Each row was made from one small tree. The marks that hang from a mark follow it in brackets, in alphabetical order. Every link used is in the known rows. Write each row's tree.
Known rows
mabo[muret[falet[gakuneb poma]] tanedi]: [  5 -58  20  10 -25  -4   4   5   5   7 -29   4   4  11  -7  13  11   3
  -1]
falet[nubim tanedi[mabo]]: [  2   3   8   0  -4   1  -1   0  -8  13 -29  14 -10   5  -5  -6  16  -3
   0]
muret[falet[poma tanedi]]: [  7 -31  13   2 -18  -3   0   6  -7   6 -17   5  -8  14  -5   9  38  -4
   6]
nubim[falet]: [ -1   7   2  -1   1 -10   0   5   0  -1   2   1  -7  -4  -3  -3  14   3
  18]
tanedi[mabo[muret]]: [  6 -21   2   2   7  -3   1   5  -4  12  -6   5   5  -4  -8  -8  -6   2
 -10]
falet[poma]: [  0 -10   5   2  -4  -1  -8  -4   4   6   1   6  -9   1   0   4   0  -6
   1]
tanedi[falet[gakuneb nubim poma] mabo[muret]]: [  8 -13  13   8  -8  -1  -5  11   9  28 -22  21 -15  -9  -9 -14  11 -14
   6]
falet[gakuneb nubim tanedi[mabo[poma]]]: [ -9  -9  18   2 -12   2  12   4  -1  19 -19  14  -2  15 -11  -7  17 -14
  -7]
poma[falet[nubim tanedi]]: [  8 -15   9  -2 -20  -3   7   2  -3   3 -46   0 -11  10  -3   6  34   3
 -10]
falet[tanedi]: [ 1 -5  6 -2 -5  6  1  9 -4  2 -3  3 -8  5 -6  0 19  1 -1]
muret[falet]: [  7 -17   3   2 -11  -7   7   0  -5  -1 -15  -2   7   8   1   6  18   0
   5]
falet[gakuneb]: [ -8  -1  10   0  -6   6   1   5   3   1  11   4   3  13  -4   0   6 -13
  -5]
poma[falet[gakuneb nubim tanedi]]: [  2 -15  18  -2 -27   3   8   5   1   4 -38   4  -8  20  -8   5  41  -8
 -14]
falet[gakuneb nubim]: [ -3   2  14   0 -13   2   4  -5   5   6 -19  10   1  14   0  -1   7 -16
  -2]
nubim[falet[gakuneb tanedi[mabo]]]: [ -9   5  15  -2  -3  -1  -4  18  -7   5   9  14 -10  11 -14  -9  36 -12
  14]
falet[poma tanedi[mabo]]: [ -1 -11  10   2  -2   4 -11   6  -7  12  -1  14 -20   3  -8  -1  17  -8
   1]
poma[falet]: [  4 -14   1   0 -10  -4   4  -1   1  -5 -19  -6  -2   4  -2   6  19   3
  -9]

Which tree is each row?
[ -7  -7  20  -2 -13   0  -7  12   2   6   7  13 -19  12 -12  -1  39 -14
  17] => nubim[falet[gakuneb poma tanedi]]
[ -7 -27  12   8 -27  -7  20  -6  12   4 -46  -4  -1   8  -4  10   8   8
  -8] => mabo[poma[falet[gakuneb nubim]] tanedi]
[  5 -10  14  -1 -15   1  -4  -5   0  13 -29  13 -19   6  -3   3  20  -6
   1] => falet[nubim poma tanedi]
[  4 -59  18  10 -28 -11  29  -2   9  14 -53  -2  15   7  -6   8   5  13
  -5] => mabo[muret[falet[gakuneb nubim]] poma tanedi]
[  1   8  11   5 -15   2  -6   6  12  17 -15  16 -18  -3   0  -7  19 -17
  14] => tanedi[falet[gakuneb nubim poma]]
[  7  -6   8   5  -5  -1   2  15   7  25 -22  16  -5 -10  -8 -18  12  -9
   5] => tanedi[falet[gakuneb nubim] mabo[muret]]
[ -2 -13  25  -1 -21   8  -4  -2   4  14 -20  18 -17  20  -6   2  26 -19
   0] => falet[gakuneb nubim poma tanedi]
[  9 -52  20   5 -19  -4   7   1   2  11 -14   4   9  16  -8   5  22  -8
  -9] => mabo[muret[falet[gakuneb poma]]]
[ -7  -4   5   9 -17  -3  15   8  15  15 -30   4  -7 -13  -2  -3   1   7
  16] => mabo[poma tanedi[falet[gakuneb nubim]]]
[  0  -4  -2   9  -8   1 -11  11  11   5 -15   7 -23 -20   1   2   2   8
  25] => mabo[tanedi[falet[poma]]]
[  7 -10   9  -1 -14  -4   4   1  -8   6 -43   5 -12   9  -7   1  34   0
  -9] => poma[falet[nubim tanedi[mabo]]]
[  6 -33  20   1 -20   1   8   8  -4  14 -42   8  -6  18 -14  -2  38  -7
 -21] => poma[falet[gakuneb nubim tanedi[mabo[muret]]]]
[  0  -8  14   1 -22  -2   7  -4   4   1 -34   2  -1  17  -2   5  25 -10
 -13] => poma[falet[gakuneb nubim]]
[  5 -43  15   7 -13 -13  23  -5  -1  22 -32   5  19  11 -10  -5   9  -3
 -12] => tanedi[mabo[muret[falet[gakuneb nubim]] poma]]
[  0 -26   4   0 -14  -5  19   3   2   5 -18 -10  -1   4  -7   4  24  10
 -12] => mabo[poma[falet[tanedi]]]
[ -3   7   6   8 -16   3  -1  14  12   8 -30  10 -13  -9   1  -2   9   0
  20] => mabo[tanedi[falet[gakuneb nubim]]]
[  9 -39  19   7 -14  -8   3  -4  -3  20 -30  13   5  14  -8  -1  15 -12
  -6] => tanedi[mabo[muret[falet[gakuneb nubim poma]]]]
[  9 -36   8   0  -9  -2   6  12  -8   7 -27  -1  -7   6 -13  -1  31   7
 -19] => poma[falet[tanedi[mabo[muret]]]]
[  9 -55  23   9 -30  -7   6  -2   6  12 -50   8   2  11  -5  12  14   3
   0] => mabo[muret[falet[gakuneb nubim poma]] tanedi]
[ -3 -22  15  -2 -21   6   6  13   0  -2 -12   0  -7  21 -10   6  40  -7
 -15] => poma[falet[gakuneb tanedi]]
[ -1 -26  22   1  -6  -3  -6  13  -2  15   2  17 -15   9 -19  -7  33 -11
   8] => nubim[falet[gakuneb poma tanedi[mabo[muret]]]]
